Each row was made from one walk, in order. Every step used is in the known rows, and no mark comes twice. Write each row's walk.
Known rows
Q H: [ -6.4  -7.3   5.2  -7.0   5.4  -9.4  -5.9  12.3   4.7  21.2  -0.3  18.6
  -3.6   1.3 -17.9   2.7  -5.5   7.1]
D T Q H L F: [-21.4  -3.3  -2.2  32.0   3.7  -2.3 -15.4   5.9   1.9 -15.0  -9.7   4.8
  -9.9   6.3 -41.0   2.7 -12.8 -72.4]
B H L F: [-14.4   6.0  -0.6  12.3   9.1   9.0   5.5 -15.2 -18.4   4.8   7.0  -9.0
  -1.8 -11.4 -35.1   3.8 -18.1 -17.0]
H L: [ -5.8   4.8  -1.1   1.8   6.3   4.2   9.1  -9.1 -13.2  -5.0   0.8  -9.2
  -0.7 -10.9   8.7  -0.2  -1.1  -3.2]
H B: [ -5.2  -2.3   2.6   2.5   6.8   3.7   4.7  11.4   0.8   0.7   3.7   6.5
  -5.8 -14.8   8.2   5.6   2.6  21.1]
D H: [ -4.4  -3.2  10.2   6.4  -6.0  -4.2  -5.5   6.1  -2.4  -1.1  -4.7   6.3
  -0.4 -10.3  15.7  13.3   6.4 -18.5]
H W: [ -9.6   7.6 -11.9  -6.9   2.3  -3.6   4.8 -13.9  -1.0  -6.1  -3.5   4.4
  -3.5  -6.6   5.6   5.2  13.8  27.9]
F B H W: [ 11.9  17.9  -6.2 -13.5   3.9  -3.7  -5.3 -14.6  -3.6   0.7  -0.9  -2.9
   1.5  -3.9  20.0  -7.8  10.8  54.5]
B F L H: [  7.0  -9.9  -2.4 -18.3 -10.1   2.5  11.3   4.7   4.1  -4.3   1.5 -12.5
   5.2   7.9  24.6  -0.7   7.9  -0.9]
D H L F: [-14.0  -2.2   5.4  19.4  -4.3   6.8   0.6  -7.0 -12.6 -14.1  -5.9  -3.8
  -0.3   0.8 -22.2  13.3  -7.6 -47.8]
T Q H: [-16.1  -7.1   1.5  13.7   6.7 -11.2 -12.5   4.7   7.2  15.2   1.1  18.7
  -7.6  -4.2 -26.4  -5.6  -3.7 -31.0]
H L F: [-14.3  -2.2  -2.1   6.5   4.9   8.8   7.8 -11.6 -13.1  -5.8   0.4  -1.0
  -1.1  -3.6 -31.2  10.0  -8.9 -15.4]
L F B H: [  9.4   0.2   7.0  -9.3   0.2   2.4  -9.7  -0.2  -4.9  12.5   4.2  10.8
   3.1  -5.6 -17.4   7.7  -6.5  31.8]
T D H: [ -5.2   2.7  -0.4   9.0  -9.4  -2.0  -6.7  -4.9  -0.4   3.2   4.3  -2.6
   0.7  -6.8  11.2   9.4  -9.6 -46.9]
L H W: [-16.6   0.2 -16.2  -8.8   0.3   2.4   3.5 -13.8  -1.2 -19.1  -5.6   0.3
  -8.4   7.4  -0.9  -0.5  11.0   4.0]
T Q H W: [-19.9   3.6 -14.2  14.4   6.9 -12.4  -8.9 -11.5   9.8  -0.1  -4.0  13.6
 -10.3   5.4 -26.1 -11.7   6.1 -22.4]
F L H: [  8.3  -8.6   5.9 -19.8 -11.3  -1.6   3.5  -4.8  -3.6  -4.6  -5.5  -1.0
   2.7   8.2  10.5   1.9   0.5  -6.3]
F L: [ 14.6  -1.3  10.7 -16.6  -9.0  -7.2   4.6  -6.0  -3.7   7.8  -3.0   4.0
   7.4  -6.9  18.1   6.8   2.6  18.1]

Which walk is each row?
[  3.8  11.4  -8.4  -9.2   1.3   1.0  -6.8 -16.6  -2.5  -1.3  -1.2   5.4
   1.6   2.6 -18.0   2.6   2.7  39.6]
L F B H W
[ 13.6  15.7   4.1  -4.2   7.5   4.2  -0.9 -11.9 -15.6   4.9   3.6 -17.0
   4.5  -7.8  22.6 -13.6  -4.3  24.3]
F B H L
[ 13.3  -1.7   0.5  -5.1  -3.1   2.0  15.4  12.4   8.7  -1.3   6.3 -10.9
   5.8  -6.0  33.1  -2.2  10.1  27.1]
H B F L
[ -4.5  -3.2  -6.9   4.0   7.2   8.0  12.8  19.4   8.6  -1.3  10.6  -5.4
  -3.0 -15.7  24.0   1.4  11.3  24.4]
H B F
[  5.7   1.2   1.4  -6.2  -0.2   8.4   0.3  -8.5  -9.4  -7.7  -3.3   1.0
   4.9   7.8 -11.1   2.7  -2.2  16.6]
H L F B
[ -2.1  -0.3   0.9  19.2  -1.4  -2.6 -23.7   8.7   5.8 -18.2 -13.6   7.3
  -4.5  18.8 -22.8  -4.5  -6.2 -44.0]
D T Q H L F B
[-5.9 -7.6 -3.7  5.1 11.1  0.4  4.7 29.0 16.0 14.2  9.0  3.7 -5.7  1.4
 -2.5 -6.6  1.6 14.8]
Q H B F
[  7.1  -7.5   4.6 -10.4  -6.6   4.2   6.3   2.3   0.4  -9.2  -2.7  -3.4
  -1.6   8.4  12.1  -4.2  -1.1  -2.3]
F L H B
[ 15.8   7.2   7.9 -14.7   2.4  -2.3  -8.6   1.0  -4.9  15.2   4.3   1.8
   3.9 -12.3  22.0  -1.6   1.5  43.2]
F B H
[  5.1   6.6  -3.3   9.2 -12.3   8.8  -8.5 -17.7  -6.8 -12.2  -0.4 -10.9
   6.8  18.1  -8.6   1.6 -15.8 -45.6]
T D H L F B
[  4.8  -3.1   2.7  -5.1   3.1   0.8  -7.7   0.3  -1.4   5.1  -5.3  10.5
   2.1  23.9 -38.6  -5.2 -11.2   4.8]
Q H L F B
[  2.1  -5.5  -1.1  15.2   0.9  -6.7   0.5  13.4  18.6   7.8   4.9  -2.0
  -1.1   6.6   1.6 -20.0   2.5 -24.9]
T Q H B F L
[ 14.3  -2.5   1.1 -15.8  -7.3  -2.6  13.1   3.5   4.3   5.2   3.8  -8.8
   9.6  -6.8  33.0   4.3  10.6  20.2]
B F L
[ 13.3  -5.4   2.7  -4.2   1.0  -5.4   7.7  19.8  15.7  12.9   4.4  -2.3
   3.1   8.4   7.3 -10.9   0.1  17.8]
Q H B F L
[ 13.7  -0.9   7.9   7.6 -11.7   0.5   8.1  15.9   8.7  -8.5   0.0 -15.1
   6.8  -0.2  42.4  -0.9  12.1  -8.5]
D H B F L
